Each row comes from the steps of one path. Every step used is in the known rows, and no mark comes twice. Write the path behind each row, first mark first.
Known rows
x, g, p, e: |  20 |  -1 | -37 | -30 |  -3 |  -9 | -20 | -35 | -34 |  19 | -12 | -13 |  -3 | -20 | -28 |  32 | -13 |   8 | -13 |   7 |
e, x, d: |  35 |  36 |  21 | -11 |  30 | -28 | -18 |  -6 |  -6 | -21 |  27 | -21 |  16 |   0 |  12 |  14 | -19 |  15 |   0 |   7 |
d, p, g, x, q: | -18 |  -8 |  -8 | -15 |   1 |  -4 |   6 | -12 | -38 | -14 |  24 | -40 |  22 |  -8 |  -3 |  29 |  -8 |  14 |   5 |   7 |
e, x, q: |  14 |   8 |  -9 | -12 |  -2 | -17 | -23 | -12 | -13 |  -9 |  32 | -23 |  22 |  -1 |  -6 |  19 |  12 |  16 |   5 |  23 |
q, p, g: |  11 |   8 |   4 | -11 | -12 | -17 |  30 |  15 | -42 |   9 |   8 | -13 |   0 | -16 |  -1 |  18 |  -4 |   9 | -13 |  -8 |
p, q: |  17 |   3 |  -1 |   9 |   0 |   8 |  13 |  -8 | -15 |   6 |   3 |   5 |  15 |   1 | -14 |  -9 |  -1 |  16 |  -7 |  24 |
g, p, e: |  20 | -19 | -27 |  -5 |   2 |  11 |  -1 | -32 |  -4 |  30 | -16 | -10 |  -9 | -17 | -22 |  19 | -18 |  11 | -14 |   3 |
d, x, g, p: |  14 |  25 | -15 | -45 | -34 |  -1 | -41 | -31 | -40 |  -7 |   0 | -32 |  12 |   5 |  -3 |  41 | -12 |   7 |  -5 |  -1 |
d, e, x, q: |   4 |   0 | -15 | -18 |   5 | -10 | -53 |  -2 |   0 |  -2 |  26 | -34 |  14 | -15 | -12 |  26 |  24 |  -1 |  11 |   3 |
p, g, x, d, e: |  13 |  11 |  26 | -15 |  23 | -17 | -36 |   5 |   0 | -34 |   2 | -29 |  15 | -17 |   0 |  27 | -16 |  -1 |  11 | -11 |
p, e, x, g: |  32 |  24 | -13 | -33 |  -6 | -31 | -14 | -13 | -42 |  -3 |  18 | -15 |   3 | -10 | -25 |  48 |  -4 |  25 |  -9 |  19 |
p, e, x, q: |  31 |  -7 | -14 | -14 |   9 | -13 | -18 | -21 | -11 |   2 |  33 | -21 |  18 |  -7 | -34 |  38 |  11 |  22 |  -2 |  27 |
d, x, q, p: |  11 |  13 |  -8 | -15 | -12 |   7 | -20 |  -9 | -22 |   9 |  31 | -30 |  24 |  12 |  -1 |  33 |  20 |  -1 |   4 |  -6 |
p, e: |  15 | -13 |  -7 |   2 |   8 |   5 |   5 | -11 |   2 |  19 |   0 |   2 |  -5 |  -5 | -26 |  18 |  -2 |   7 |  -7 |   5 |
q, p, e: |  18 |  -2 | -16 |   4 |  14 |   1 |  21 |   2 | -17 |  38 |  -1 |  -4 | -10 | -11 | -14 |  24 |  -4 |   6 | -12 | -10 |
d, e, x: |   5 |  12 |  -4 |  -9 |  -2 |  -8 | -31 |  10 |   0 |  -5 |   4 | -25 |  -7 | -13 |   0 |  25 |   6 |   9 |   3 |  -9 |
d, p, g, x, e: | -16 | -14 | -25 | -19 |  -4 |   3 |  15 | -10 | -21 | -14 |  -7 | -45 |  -4 | -22 |  -6 |  45 | -31 |  18 |  -1 |  -1 |
q, p, e, x: |  35 |  17 | -13 |  -3 |   5 | -16 |  21 |   4 | -28 |  24 |  14 | -20 |  -6 | -12 |  -6 |  39 | -11 |  28 | -16 |  -1 |
g, p, e, x: |  36 |  -1 | -21 | -11 |  -9 |  -6 |  -3 | -27 | -16 |  18 |  -3 | -26 |  -5 | -17 | -14 |  37 | -30 |  33 | -19 |  13 |
q, p, g, x, d, e: |  16 |  20 |  15 | -11 |  25 | -21 | -20 |  18 | -20 | -16 |   2 | -33 |  12 | -22 |  11 |  31 | -20 |  -1 |   5 | -25 |

Write each row's path
|  10 |   9 |   6 |  -3 | -16 | -17 |  24 |  17 | -33 | -15 |  -2 | -17 |   8 |  -8 |  10 |  29 | -23 |  21 |  -6 |  -5 | -> q, p, g, x
|  19 |  32 | -29 | -38 | -23 | -30 | -26 | -20 | -48 |  -7 |   0 | -30 |   7 | -15 |   6 |  33 | -22 |  25 |  -9 |  11 | -> e, x, g, p
|   5 |   0 |  16 |  -7 | -20 | -14 |  10 |   5 | -18 | -35 |  -2 | -11 |  13 |  -5 |  -3 |  23 | -21 |  22 |  -2 |  12 | -> p, g, x
|  17 |  19 | -21 | -10 |   2 | -20 |  -7 |   3 | -30 |   9 |  31 | -28 |  19 |  -7 |   5 |  25 |  10 |  15 |   0 |   6 | -> e, x, q, p
|   6 |  -1 | -29 | -15 |  22 |  -2 |   3 | -25 | -29 |  25 |  41 | -42 |   7 | -11 | -22 |  42 |   4 |  20 |  -6 |  10 | -> d, p, e, x, q
|  18 |  14 | -34 | -24 | -16 |  -4 | -10 | -34 | -53 |  14 |  -9 | -10 |  18 | -12 | -13 |   5 | -15 |  19 | -11 |  27 | -> x, g, p, q
|  18 |  10 |   5 | -26 | -24 |  -7 |  -9 |  -6 | -45 |  -1 |  38 | -41 |  29 |   2 | -18 |  42 |  17 |   8 |  -2 |   3 | -> d, x, q, p, g
|   8 | -20 | -13 | -18 | -20 | -10 |  -4 |  -7 |  -2 | -34 | -14 | -26 |   7 | -18 | -19 |  43 | -21 |  20 |   3 |  18 | -> p, g, x, e
|   3 |  -1 | -25 |  -2 |   9 |  -4 |  -6 |  -1 | -19 |  21 |  17 | -14 |  16 |  -6 |   2 |   9 |  19 |  -7 |   4 |  -2 | -> x, q, p
|  -7 |  22 |   8 |   0 |  46 |  -2 |   0 |  -9 |  -8 | -14 |  10 | -31 |  10 |   4 |  33 |  13 | -36 |   4 |   4 | -17 | -> g, x, d, p
|  13 |  11 | -14 | -26 |  -9 | -24 | -22 |  13 | -42 |   8 |  30 | -45 |  15 | -32 | -17 |  43 |  22 |  10 |   1 |  -3 | -> d, e, x, q, p, g
|  13 |  -6 | -17 | -23 | -16 |  14 | -28 | -21 |  14 | -11 |  -2 | -31 |   1 |   1 | -19 |  43 |  -3 |   3 |   6 |   2 | -> d, x, e
| -17 |   4 |   6 |  -7 |  -4 |  -4 |  28 |  -1 | -38 | -16 |   5 | -33 |   2 |  -7 |   8 |  26 | -30 |  21 |  -5 |  -5 | -> d, p, g, x
|  50 |  24 |  15 | -10 |  38 | -24 | -11 | -16 |  -4 |  -5 |  29 | -20 |  11 |  -4 | -12 |  29 | -24 |  18 |  -9 |  14 | -> p, e, x, d
|   8 |  23 |   8 |   7 |  47 |   6 |  12 | -19 | -24 |  -6 |  14 | -26 |  24 |   6 |  21 |   2 | -42 |  20 |  -3 |   7 | -> g, x, d, p, q
|  54 |  18 |  -5 | -14 |  31 | -18 | -18 | -35 | -10 |   7 |  11 | -33 |   7 | -16 |  -7 |  31 | -41 |  29 | -15 |  10 | -> g, p, e, x, d
|   1 | -16 | -26 |  -5 |  -3 |   4 | -16 |  -9 |  22 | -24 | -22 | -17 |   1 |  -7 |  -4 |  31 | -21 |  12 |   9 |   7 | -> g, x, e
|  -7 |  -7 | -15 |   0 |  27 |  14 |  24 | -14 | -18 |  36 |   9 | -19 | -15 |  -9 | -13 |  22 | -13 |   5 | -10 | -12 | -> d, p, e
|  17 | -15 | -30 |  -3 |  20 |  -2 |  -1 | -12 | -18 |  38 |  17 | -12 |  10 | -13 | -27 |  24 |  14 |  -1 |  -2 |   4 | -> x, q, p, e
|  27 |  -1 | -14 | -15 |  -1 |  12 | -16 | -16 | -18 |  26 |  32 | -31 |  18 |   6 | -28 |  50 |  19 |   4 |  -2 |  -2 | -> d, x, q, p, e
|  29 |  28 | -20 | -34 | -35 |   6 | -28 | -40 | -53 |   2 |   2 | -28 |  27 |   7 | -14 |  31 | -15 |  24 | -12 |  23 | -> d, x, g, p, q
|   4 |  11 |  12 |  -2 |  36 |  -4 | -47 |   3 |  24 | -27 |  -7 | -19 |  10 |  -5 |  14 |  16 | -12 |  -9 |  15 | -20 | -> g, x, d, e
|  37 | -10 | -36 | -17 |  -2 |  -9 | -25 | -41 | -15 |  18 |  17 | -35 |  14 | -19 | -29 |  38 |  -7 |  27 |  -9 |  26 | -> g, p, e, x, q
|  33 |   8 |  -1 |  -7 |   2 | -11 |   5 |  -7 |  -8 |   4 |  13 | -13 |  -3 |  -6 | -22 |  35 |  -9 |  27 | -10 |  15 | -> p, e, x
